In the rows, 128 means zero.
Known rows, with every way that one mark hangs from another:
zofe[selof tagamo[rupavi]]: [146 102 107  82 113 131 153 125 152 129 125 147 117 151 189  92 122 112
 149 136 155  92 141 150  90 145 104 128 127 125 129 147 125 133 156 167
  87  61 202 161 107 128 111 141 106 118 139 119 117 110 142 189 176 146
 129 162 105 143 145 136 148 157 122 110 126 137 129 138 165 143  94 116
 150 149 121]
tagamo[selof]: [136  94 117  97 131 149 150 123 164 121 132 119 162 147 130 102 124 104
 134 138 112 103 138 149 127 147 136 155 104 120 149 149  92 138 125 142
 128 127 121 142 155 168 150 134 104 131 107  95 118 185 123 139 155 158
 149 118 126 119 139 148 136 118 113 128 119 125 136 138 140 130 135 125
 152 141 107]
bigut[zofe]: [147 135 102  90 132 134 147 121 164 123 115  90 126 133  94  78 112  98
 147 121 115  98 106 152 152 136 145 150 143 159 141 117 113 139 160 122
 149 110 163 145 129 148 102 116 106 112  89 103  79 170 174  97 145 145
 118 119 134 143 132 130 108 129 144 102 149 119 124 164 146 143 136 114
 107 162 111]
rupavi[selof[tega zofe[bigut tagamo]]]: [116 103  95 153 125  82 131 139 109 116 133 163 103  75 134 106 131 142
 125 149 144 121 143 143 123 106 130 143 123 159 114 142 128 134 136 134
 104 149 130 122 150 143 127 115 139 137 137  96 121 150 139 144 137 169
 124 132 115 146 151 101 116 141  89 103 113 110 134 107 126 106 120 127
 137 156 112]
selof[rupavi]: [155 136 120  81 152 163 146 120 160 125 135 110 143 150 117  79  95  81
 153 140 101 114 128 143 135 120 112 138  98 121 143 134 117 102 152 128
 158 115 164 137 126 139 127 118 101  91 101  99 133 173 124 123 159 145
 142 124 104 133 120 148 130 130 146 131 138 140 112 136 139 132 149 124
 135 132 103]
zofe[bigut rupavi]: [164 138  82  89 151 160 130 134 143 117 122 126 115 123 128  57 116 101
 134 142 137 143 106 138 122 132 135 149 150 155 142 122 104 142 169 114
 126 115 166 137 103 148  90 141 119 140 119  84 129 165 164  98 164 128
 110 128 119 148 122 113 131 149 149  99 152 132 124 133 144 123 154 112
 149 156 104]
bigut[zofe[rupavi[selof] tagamo]]: [150 108  79  87 114 115 154 139 132 129 120 141 105 131 144  78 134 121
 143 121 153  99 116 151 131 160 109 133 154 169 116 119 130 131 172 144
  95  97 227 158 100 133  83 111 139 124 132 106  99 143 166 154 128 139
 103 132 107 171 125 128 131 165 126  84 130 133 116 144 128 163  95 137
 148 164  90]
rupavi[selof[tega] zofe[tagamo]]: [ 96  95 113 130 115  70 147 148 125 122 137 125 126 107 114 125 142  97
 139 119 111 123 141 162 112 132 107 161  91 142  99 159 126 138 118 146
 105 152 126 134 163 143 164 131 125 116 110 108 115 145 118 176 140 167
 124 123 119 146 138 139 123 108 105 131 104 131 149 122 139 134 116 119
 162 144  89]
zofe[selof[tagamo tega]]: [119  90 115 113 117 113 156 118 156 136 129 138 128 146 152 124 111 111
 155 120 137 116 148 141  38 113 135 138 117  96 130 156 126 125 137 136
 131 117 138 150 158 130 115 135  82  98 116 118 127 161 138 158 161 177
 127 141 103 141 171 142 108 117  96 112 132 105 154 149 165 136 103 117
 130 140 127]
soradi[rupavi[selof[tagamo[zofe]]]]: [133 110 130 142 120 111 143 121 181 124 151 114 166 138 117 113 140 112
 144 128 131 101 147 126 178 104 111 155 133 111 131 151 133 156 147 132
 110 139 117 127 118 136 153  99 138 121 101  87 133 207 111 167 114 163
 146 103 112 124 118 113 157 142 118 148  90 144 131 130 124 164 133 128
 124 105 121]
tagamo[selof[rupavi tega] zofe[bigut]]: [104 105 128 175 153 116 130 142 132 107 148 155 136 103 135 102 126 114
 138 146  75 171 143 140 102 151  94 143 144 137 170 161 118 125 137 125
  95 158 114 144 165 130 145 127 151  99 131  96 141 151 116 119 139 184
 128 136 141  88 164 120 114  91 103 106 123 100 124  76  98  86 139 112
 124 153 135]
tagamo[zofe[bigut rupavi selof]]: [138 131  90 153 146 124 118 142 124 116 119 140 119 108 159  83 135 105
 131 154 131 137 131 138  90 152 130 130 165 165 149 151 128 156 180 129
  76 106 167 145 110 142 102 136 131 129 143 102 130 133 174 114 153 164
 105 146 135 119 153 104 142 149 124  99 133 130 123 103 139 127 150  94
 141 174 137]
rupavi[selof[tagamo tega] zofe[bigut]]: [ 92  99 108 151 128  67 141 138 106 120 141 131 120  88  99 110 119 112
 132 121  81 160 127 137 127 108 112 165 123 134 122 152 131 162 126 122
 114 176  76 124 171 133 161 109 140 101 123 107 131 183 105 148 127 176
 134 122 134 134 136 111 113 116  89 125 133 106 170  96 113 143 124 124
 131 130  96]
zofe[bigut rupavi selof]: [147 128  81 120 139 142 136 141 139 132 121 139 114 123 170  74 127 103
 137 143 142 137 120 140  73 141 138 134 159 155 143 133 120 141 173 131
 104  86 179 142 114 149  84 151 106 148 148 107 121 141 173 124 172 136
 107 148 115 147 146 112 148 159 120  88 142 122 131 133 157 128 128 109
 155 155 123]
rupavi[selof[tega] zofe[bigut tagamo]]: [ 90 104 100 158 120  67 134 155 108 119 133 132 115  85 107 106 141 106
 130 124  99 155 126 153 133 127 118 163 128 166 115 150 132 152 125 136
  98 156 104 131 161 144 158 133 145 125 122 105 108 145 127 157 142 168
 111 131 131 145 139 108 113 115  95 115 123 120 153 111 131 119 116 116
 145 150 101]
tagamo[zofe[bigut rupavi[selof]]]: [139 131  94 155 146 121 122 146 119 104 137 145 124  89 135  80 136 107
 123 159 116 140 129 140 148 155 119 148 154 165 143 144 114 164 166 123
  89 146 141 136 113 149 120 117 149 135 137  88 143 156 145 107 131 153
 113 123 127 132 124 106 151 152 132 109 115 132 128  85 112 134 159 115
 150 162 108]
selof[rupavi[zofe[tagamo]] tega]: [114 117 116 104 144  98 143 135 137 119 129 127 115 144 116 109 112  84
 160 118 105 145 138 155  91 123  76 137  94 128 120 155 147 101 141 136
 124 127 163 142 140 116 145 136 120  75 109 105 132 131 117 156 157 165
 128 139 113 132 145 146  93  99 131 131 139 141 121 125 135 122 121 109
 138 143 102]
bigut[zofe[rupavi tagamo[selof[tega]]]]: [133  86  90  87 119 114 157 136 147 124 119 157 104 146 160  96 138 139
 151 107 156 122 124 152  63 168  97 132 160 149 133 128 123 124 159 142
  85  99 219 170 118 120  79 142 135 112 131 101  96 127 164 154 141 154
 102 138 119 151 157 135 103 125 121  71 140 114 119 143 130 130  80 122
 149 169 113]
tagamo[rupavi]: [165 130 125  60 137 163 155 123 169 105 138 124 128 141 138  86 107  90
 146 139 117 101 133 149 144 135 110 161 107 117 135 137  94 142 145 135
 135 110 159 142 114 134 118 134 100 109  99  99 129 145 123 124 164 126
 151 124 120 129 105 144 147 131 164 128 126 132 120 131 151 145 147 118
 145 137  97]
selof[rupavi tega]: [143 129 129  94 149 142 152 129 169 123 148 124 129 136 120 106 104  83
 164 132 104 139 139 153  80 116 111 148 100 116 136 140 118  86 135 119
 162 137 153 135 150 118 114 142  92  93  96  99 141 155 119 120 158 152
 131 121 101 134 134 156 107  94 144 122 129 121 119 142 147 101 143 125
 136 138 108]

Rows:
[133  94  89  91 113 120 152 141 147 133 124 164 106 153 193 112 140 112
 159 123 191 123 144 156   4 145 117 125 129 126 108 151 131 110 157 151
  87  83 220 160 116 125  79 171  97 130 142 114 126 102 166 175 177 150
  96 158  88 166 166 142 116 131 116  92 123 132 130 149 176 117  88 115
 171 164 120] | zofe[rupavi selof[tega] tagamo]
[130 130  95 134 156 104 123 125 110 115 123 165  86 110 139  88 104 134
 145 147 135 144 144 135 102  96  95 113 119 147 131 138 148 102 161 127
 113 125 168 135 129 113 108 115 141  95 142  94 139 139 140 135 148 175
 126 152 112 133 162 104  83 137 113  97 150 124 113 100 120  99 128 112
 111 151 128] | selof[rupavi tega zofe[bigut tagamo]]
[133 129 106  91 151 120 139 125 133 126 113 106 125 158 112  86 108  86
 152 126  98 119 129 149 146 128  82 125  90 132 123 151 147 121 153 148
 117 102 169 141 123 134 154 109 130  79 113 107 127 148 121 165 150 163
 140 143 118 127 129 137 113 139 129 140 147 161 118 119 127 154 132 110
 135 135  94] | selof[rupavi[zofe[tagamo]]]
[136  94  92 128 149 117 135 133 121 101 137 171 111  99 162 105 133 142
 129 143 148 143 147 136  65 135 112 137 123 129 138 150 113 134 145 124
  85 152 142 138 144 133 106 140 134 134 147  89 137 148 133 122 144 168
 145 131 134 113 166 115 121 123 102  86 121 107 133  97 120  98 133 111
 154 152 118] | tagamo[selof[tega zofe[bigut rupavi]]]
[125 117 102 158 135  96 128 141 116 113 143 149 118  69 125 115 124 128
 125 153 124 127 145 141 127 105 141 158 114 157 121 139 119 136 130 117
 124 171 100 116 163 144 130 118 123 141 129  95 129 165 128 119 134 162
 139 113 124 132 142 110 124 127 100 110 113 100 138 108 128 104 149 125
 134 152 108] | rupavi[selof[tega zofe[bigut]]]
[135  97 134 112 138 141 149 127 150  91 143 152 146 128 160 108 131 116
 134 148 100 109 155 145 140 173  85 152 123 109 157 171  96 159 141 152
  76 132 136 158 131 136 148 119 138 103 124 103 140 140  98 136 138 169
 161 131 146  82 132 138 158 120 132 129 103 125 127  82 110 139 145 112
 149 148 114] | tagamo[rupavi selof zofe]
[140 110  89 140 137 102 132 115  99 121 127 147 113  94 121  87 106 145
 120 154 123 105 142 121 170  99 126 130 112 131 127 143 132 160 151 130
 113 146 107 121 140 147 139  66 139 118 141  98 143 209 121 147 118 177
 154 125 118 132 137 101 133 179  83 114 134 117 147  92 102 161 131 131
 112 129 103] | rupavi[selof[tagamo zofe[bigut]]]
[114 107 110 141 137 111 146 128 135 139 136 155 111 124 152  97  99 119
 154 134 104 163 132 125  57 107 109 123 152 117 155 141 149 113 153 126
 121 110 144 142 149 109 108 124 111  83 150 117 144 158 134 157 158 172
 122 154 105 134 170 112 107 127  86  92 164  96 144 117 132 122  97 123
 112 131 139] | zofe[bigut selof[rupavi tagamo tega]]
[145 122 102 156 121 100 129 129 160 127 135 126 141 109 126  97 145 138
 128 141 159 106 132 123 189  87 123 142 138 157 124 132 140 147 155 136
  96 122 136 110 111 145 140 105 151 158 125  88 105 181 141 169 122 151
 141 115 117 137 127  89 156 165 106 125 103 142 120 140 133 135 125 126
 130 119 126] | soradi[rupavi[selof[zofe[bigut tagamo]]]]
[158 124 103 121 138 127 140 129 120  95 148 159 111  82 152  89 112 131
 121 162 116 104 142 132 173 121 106 152 113 143 130 138 116 151 149 136
  99 137 139 126 122 131 128  98 136 124 145 100 137 150 109 134 134 142
 167 126 125 117 105 111 169 164 125 112 119 118 128  89 111 141 149 125
 137 136  97] | tagamo[rupavi[selof[zofe[bigut]]]]
[113 110 130 176 120  96 140 134 171 125 160 135 146 109 115 118 143 124
 140 124 124 143 137 125 140  93 113 167 166 120 137 144 134 155 141 114
 108 162  95 122 136 126 144 118 147 123 105  84 131 191 119 148 116 170
 127 103 120 126 132  97 136 116 111 126  97 115 139 119 122 126 130 123
 115 113 134] | soradi[rupavi[selof[tagamo[zofe[bigut]] tega]]]
[145 123 114 106 150 131 135 112 121 101 124 151 104 120 129  71  98 121
 136 142 101 130 136 122 163 123  90 141 152 114 156 153 121 175 168 128
  98 124 130 149 103 118 125  94 153  78 123  88 151 167 122 126 140 170
 140 142 137 109 127  98 119 152 138 122 150 126 132  76 103 162 147 107
 104 142 121] | selof[tagamo[rupavi zofe[bigut]]]
[103 112 115 170 112  71 137 152 161 128 149 112 142 101 108 116 158 107
 136 108 122 154 123 141 151  98 109 169 146 154 120 138 143 148 130 127
  94 146 110 123 136 135 160 144 149 142 107  89  95 160 125 172 133 155
 119 109 131 142 129  96 139 118 111 124 105 133 140 146 140 117 115 111
 141 117 121] | soradi[rupavi[selof[tega] zofe[bigut tagamo]]]
[123  85 113 102 125 125 150 137 135 111 141 174 108 109 163  90 127 137
 136 129 130 151 132 143 101 145  95 154 153 132 149 143 101 141 131 148
  84 119 142 156 135 123 119 153 145 121 139  93 121 122 122 161 166 155
 127 150 131 124 145 115 119 121 113  88 133 100 135 110 126 100  91 124
 148 148 124] | zofe[bigut tagamo[rupavi selof[tega]]]
[128 106 109 115 117 116 147 146 130 117 147 169 100  92 151  87 126 125
 132 142 125 142 127 147 127 134 101 161 153 150 131 133 109 143 141 141
 102 128 149 142 130 122 116 138 145 132 137 100 124 124 124 158 154 144
 115 139 111 155 125 110 134 139 121  95 122 108 132 113 130 114 100 132
 147 148 111] | zofe[bigut tagamo[rupavi[selof[tega]]]]
[104 113 112 135 128  96 143 139 146 125 123 106 138 122 131 132 129  81
 149 116 110 131 141 160  63 132 137 154  97 128 123 167 130 137 125 133
 115 128 128 138 168 141 149 151  86 113 108 121 110 133 136 142 161 169
 133 134 136 124 156 138 120  90 114 129 125 123 151 143 170 123 133  90
 148 149 117] | rupavi[zofe[selof[tega]]]
[139 111 111 101 160 110 147  99 121 115 131 163  96 140 137 111  85 135
 162 136 127 115 166 127  86  83  79 109  81  85 123 152 152  99 149 124
 132 139 159 136 137  99 115  89 114  58 130  96 172 174 102 148 132 185
 163 141  99 119 156 132  89 133 112 118 140 125 124  98 111 139 134 122
 106 123 111] | selof[rupavi tagamo tega zofe]
[105 117 109 171 118  82 132 146 173 134 123 107 137 125 130 114 155 104
 148 105 140 156 120 138 101 100 117 153 155 149 125 144 156 146 150 135
  86 104 136 129 127 127 144 161 130 135 112 102  82 138 152 175 158 159
 109 136 136 133 156  94 122 115 106 118 126 133 135 158 167 115 104  86
 130 122 150] | soradi[rupavi[zofe[bigut selof[tega] tagamo]]]
[136 108  96 133 147 125 125 119 124 109 121 135 134 110 133  90 118 138
 117 153 120 118 137 131 143 123 138 134 113 145 152 147 109 152 143 134
 103 133 113 129 151 161 141 110 131 133 136  91 117 180 136 124 142 173
 162 129 145 104 156 107 128 144  90 108 130 115 135 108 115 123 146 117
 125 148 123] | tagamo[selof[zofe[bigut]]]
[136 106 127 144 118  95 150 118 170 123 155 139 145 124 134 136 135 137
 145 125 162 104 159 127 129  73 109 149 108  98 112 145 140 133 135 122
 117 153 124 119 133 121 137 108 123 121 109  87 136 193 105 171 116 166
 162 101 103 129 132 114 143 130 105 135  94 126 134 136 129 142 129 128
 131  98 120] | soradi[rupavi[selof[tagamo tega zofe]]]
[128  83 114  82 114 114 166 132 146 115 135 158 105 133 153 102 128 145
 151 110 130 115 132 151 103 165  85 147 154 140 139 132 112 131 145 151
  87 104 193 173 125 112 100 137 135  97 122 110  93 115 139 156 142 158
 124 138 130 130 151 130 109 117 122  81 133 101 123 137 125 133  78 123
 127 162 114] | bigut[zofe[tagamo[rupavi selof[tega]]]]
[133 127 124 136 123 110 137 130 190 132 131  78 167 152 124 117 146  80
 149 110 127 116 129 141 128 108 128 154 118 129 126 151 147 143 145 136
 104 104 135 127 126 145 155 146 102 131  96 108  91 161 139 162 152 152
 144 117 134 119 134 120 158 122 125 142 114 152 131 168 170 147 137  88
 141 108 130] | soradi[rupavi[zofe[selof]]]
